Each row comes from the steps of one walk. Every step used is in the known rows, and no mark comes twice. Write the walk behind each row, first mark first.
Known rows:
N-P-F-Q-U-X-Y: [ 0.929 -4.860 -1.411 -0.440 -0.068  4.034  0.874  0.679 -1.007 -3.024
  0.433 -2.437  3.360 -0.157  0.120 -0.572 -1.850  2.490  1.601]
Q-F-P: [-1.150  0.676  1.180  2.686 -0.606 -1.410 -2.093 -0.289 -4.212 -0.796
 -1.276  2.340 -3.961 -1.630 -2.628  3.872  1.536 -1.456  1.553]
L-Y-X-U: [ 1.626  0.830  1.549  1.270  2.294 -0.163 -1.611  2.616 -2.152 -0.129
  4.194  1.248  0.540 -0.357 -3.141 -2.851 -2.850 -0.587  1.633]
N-P-F-Q-U: [-2.399 -1.571 -0.255  0.657 -1.921 -1.987 -1.050 -1.758 -0.022  1.217
 -0.409 -0.122 -1.369  0.138  1.531  0.974 -0.499 -0.441 -2.173]
U-P-F-Q-Y-X: [ 0.205  0.697 -2.003  0.242  0.051 -5.474  1.762  0.311  4.283 -0.944
 -3.578 -2.631  0.861 -0.071  0.980 -0.191  0.378  2.163  0.361]
N-P-F-Q-U-X: [-1.503 -3.119 -2.903  1.360 -1.118  0.606 -0.439 -0.674  1.870  0.309
 -0.946 -2.492  2.973  0.635  1.548  0.150  0.490  0.336 -1.115]
Y-P-F: [-2.059  4.681  0.254 -0.324 -0.364  1.495  2.357  0.983 -2.949  1.665
  1.557  4.016 -1.834 -0.291 -1.255  0.850  1.359 -2.257  2.655]
Q-F: [-1.072  2.187 -1.272  3.274  1.186 -0.640 -0.157 -1.090 -2.323 -2.381
 -0.641  2.609 -3.743 -1.567  0.417 -1.451  0.378 -4.395 -0.802]
L-Y-P-F: [-3.818  2.742  0.580 -0.377  0.765  2.499  4.399  0.556 -2.965  0.707
 -0.175  5.652 -2.324 -1.221 -2.504 -0.099 -0.840  0.490  3.929]
P-F-Q-U-X: [-1.506 -0.781 -2.051  2.003  0.644  1.517  0.818 -0.714  3.139 -1.083
 -1.738 -2.623  2.286 -0.013  4.173 -0.364  1.157 -0.757 -2.655]
X-Y-P-F-Q-U: [-1.793 -1.760  0.841 -1.802 -1.700  1.524  2.021  0.586 -1.780  0.685
  0.431 -1.282 -1.234 -0.106 -0.044  1.146 -1.167 -0.234 -1.653]
Q-U: [ 0.066  0.389  0.325  2.551  1.783  0.629 -2.053 -0.866 -2.746 -0.211
  0.734 -0.942 -1.940 -1.364 -0.083 -2.017 -0.878 -3.616 -1.839]
P-F-Q-Y: [ 1.192  1.080  1.306  0.135  1.189  0.248  0.091 -2.740  1.654 -3.250
 -4.819  1.197 -2.785 -0.511  4.161  0.504 -1.344  1.902 -3.183]
N-P-F-Q-Y: [ 1.246 -1.214  0.430 -0.626 -0.611 -0.478 -1.182 -2.842  0.572 -1.910
 -3.919  1.119 -2.047  0.341  1.255  1.020 -1.914  3.157 -1.569]
N-P-F-Q: [-0.198  1.350  1.529  0.141 -1.568 -1.580 -0.590 -0.612 -0.563  2.015
 -1.368  4.551 -1.926  0.151  2.333  2.186 -0.170  1.231  0.609]
F-Q-Y-X: [ 3.355  1.622 -0.118  1.623  0.585 -3.948  0.507  0.459  3.090 -1.001
 -3.745 -2.568 -0.401 -0.496  1.216 -0.779 -0.772  1.407 -1.840]
U-X: [ 3.002  1.882 -0.512  3.074  2.639  3.562 -0.684  1.400 -1.170 -0.537
 -0.798  0.624  1.780 -1.304  0.756 -2.016  0.609 -1.144  1.976]
P-F-Q-Y-X-N: [ 3.014  1.522  0.939 -1.595  1.707 -0.390  0.428 -2.803  6.291 -3.005
  0.610 -2.700  1.696  0.594  0.289 -1.127  3.919  0.854 -2.186]
N-P: [ 2.612  0.487  0.901  1.503 -0.240 -0.078 -3.352  0.419 -5.229  2.137
  1.044  3.551 -1.444 -0.964 -3.299 -0.623 -1.352 -0.611  3.467]

Write each row's walk:
[ 3.280  2.686  1.392  1.222  1.437 -1.034 -3.493  2.923 -2.010  0.525
  5.931 -0.451  1.172  0.670 -1.852 -1.859 -0.776 -3.295  0.318] -> Y-X-U
[ 3.392 -3.666  0.027 -1.162 -0.416 -4.274 -5.211  2.039  0.323  2.254
  0.836 -4.193  1.597  1.392 -2.920 -1.023 -2.033  0.602 -0.815] -> F-Q-Y-X-U-P
[ 1.609 -1.159  0.644 -1.413 -0.612  2.099 -1.479 -1.705  2.860  1.130
  0.851  1.173  2.718  1.114  0.630  0.997  3.321  1.683  0.381] -> U-X-N-P-F-Q
[-0.917  1.364  1.225 -0.054 -0.414 -2.664 -0.162  0.212  0.468  2.686
 -2.504  3.274 -1.696 -0.510  3.101  1.505  0.668  0.551  0.747] -> U-P-F-Q
[-0.631 -2.903  0.934 -1.461 -1.312  0.196 -2.586 -3.601  1.705  1.183
  2.375 -1.347 -0.173  0.811 -0.252  0.426  2.152 -0.581 -3.021] -> X-N-P-F-Q-U
[ 0.019  1.423 -0.651 -1.298  0.705  6.137  4.050  2.478 -3.250 -1.783
  1.995  1.417  2.213 -0.425 -1.923 -0.142  0.143  0.198  4.815] -> U-X-Y-P-F
[-2.476 -0.021 -0.895 -0.270  1.889 -1.743  0.386  1.991 -0.367 -0.288
  3.676  1.767  1.608 -0.098 -2.431 -1.783 -1.142  0.293  4.390] -> L-Y-X-U-P-F
[-2.408  0.608  0.677  1.211 -0.073 -1.115  0.227 -1.802  1.087 -0.067
 -1.169 -0.172 -2.235 -0.378  4.176  0.514  0.266 -1.669 -3.718] -> P-F-Q-U
[ 0.574  0.222  0.589 -1.951 -1.300  3.751  3.556  2.438 -0.673  0.826
 -1.009  1.299  1.259  0.260  0.883  1.615  0.089  2.109  1.592] -> U-X-Y-P-F-Q
[-0.405  0.627  0.328 -0.825 -0.972 -4.652 -1.493  2.211  1.905  2.788
  1.951  0.039  1.124  1.261  1.397  1.182  0.550 -0.235  0.292] -> Y-X-U-P-F-Q
[ 2.095 -1.548 -0.253 -1.438 -1.069 -2.610 -3.342  0.217  1.278 -1.223
  2.956 -2.002  1.827  2.508 -1.444  0.086 -1.878  1.260 -1.554] -> N-P-F-Q-Y-X-U
[-4.083 -3.184 -2.442  0.453 -0.705  2.640  3.446  0.196  1.683  1.576
 -2.533 -1.789  1.895 -0.229 -0.264 -0.276 -0.400  1.665 -0.442] -> L-Y-P-F-Q-U-X
[-3.475 -0.232 -1.938  0.563  1.179 -1.276 -0.323 -0.700 -1.095 -0.256
  1.013 -0.330 -0.612 -0.811  0.232 -0.917  0.678 -2.496  1.595] -> Q-U-P-F
[ 2.432 -0.848 -0.196 -2.470  1.095 -2.333 -0.595 -2.001  6.175 -0.917
  0.497 -3.822  2.450  0.720 -1.578 -1.066  3.930  1.405 -0.377] -> U-P-F-Q-Y-X-N
[-0.046 -0.603  2.213 -1.416 -0.457 -1.774 -3.373  0.671 -0.611  2.888
  1.381  2.290 -0.704  1.163  1.938  1.404 -0.350 -0.369 -0.589] -> X-U-P-F-Q
[-1.703 -0.865 -2.019 -1.347  0.367  5.736  3.584  1.668 -2.617 -2.215
  2.600 -1.833  2.592 -0.091 -2.333 -0.662 -0.017 -0.598  2.700] -> Q-U-X-Y-P-F
[ 2.474 -0.842  1.144 -1.181 -1.965  0.441 -1.074  0.125 -2.045  3.390
 -3.813 -0.432 -2.819  0.245 -2.819  0.996 -1.677  1.197 -1.887] -> F-Q-Y-P
[-1.020  2.286 -0.688 -1.125  0.381  2.212  1.871 -0.936 -1.748 -1.428
 -0.687  1.446 -1.787  0.022 -1.847  0.207 -0.052 -0.475  0.791] -> Q-Y-P-F
[-3.409  0.045  0.011 -0.525 -2.359 -0.892  1.028 -0.467 -0.002  3.029
 -0.361 -0.819 -1.893  0.572  0.866  1.561  0.388 -1.620 -3.174] -> Y-P-F-Q-U
[-1.293 -1.646 -0.652 -0.838 -1.755 -2.898 -0.636 -1.999  4.175  1.247
  3.027 -3.582  1.935  1.171 -0.921  0.030  3.149 -0.753 -2.102] -> Y-X-N-P-F-Q-U
[ 0.846  2.976 -0.936  1.037  0.752 -3.795  2.571 -0.377  4.658 -2.919
 -3.242 -1.457 -0.114 -0.054  2.922 -0.183  0.176  1.514 -1.527] -> P-F-Q-Y-X
[ 0.334  1.587  2.745 -2.264 -1.481  1.907  2.802  1.790 -2.472  1.737
 -0.575  3.350 -1.886 -0.105  0.561  2.134 -0.809  1.289  1.146] -> X-Y-P-F-Q
[ 3.297 -2.971 -0.598  1.342  2.950  6.307  0.254  1.554 -3.116 -4.337
  1.119 -3.313  2.643 -1.814 -0.824 -3.179 -2.182 -0.293  1.688] -> Q-U-X-Y
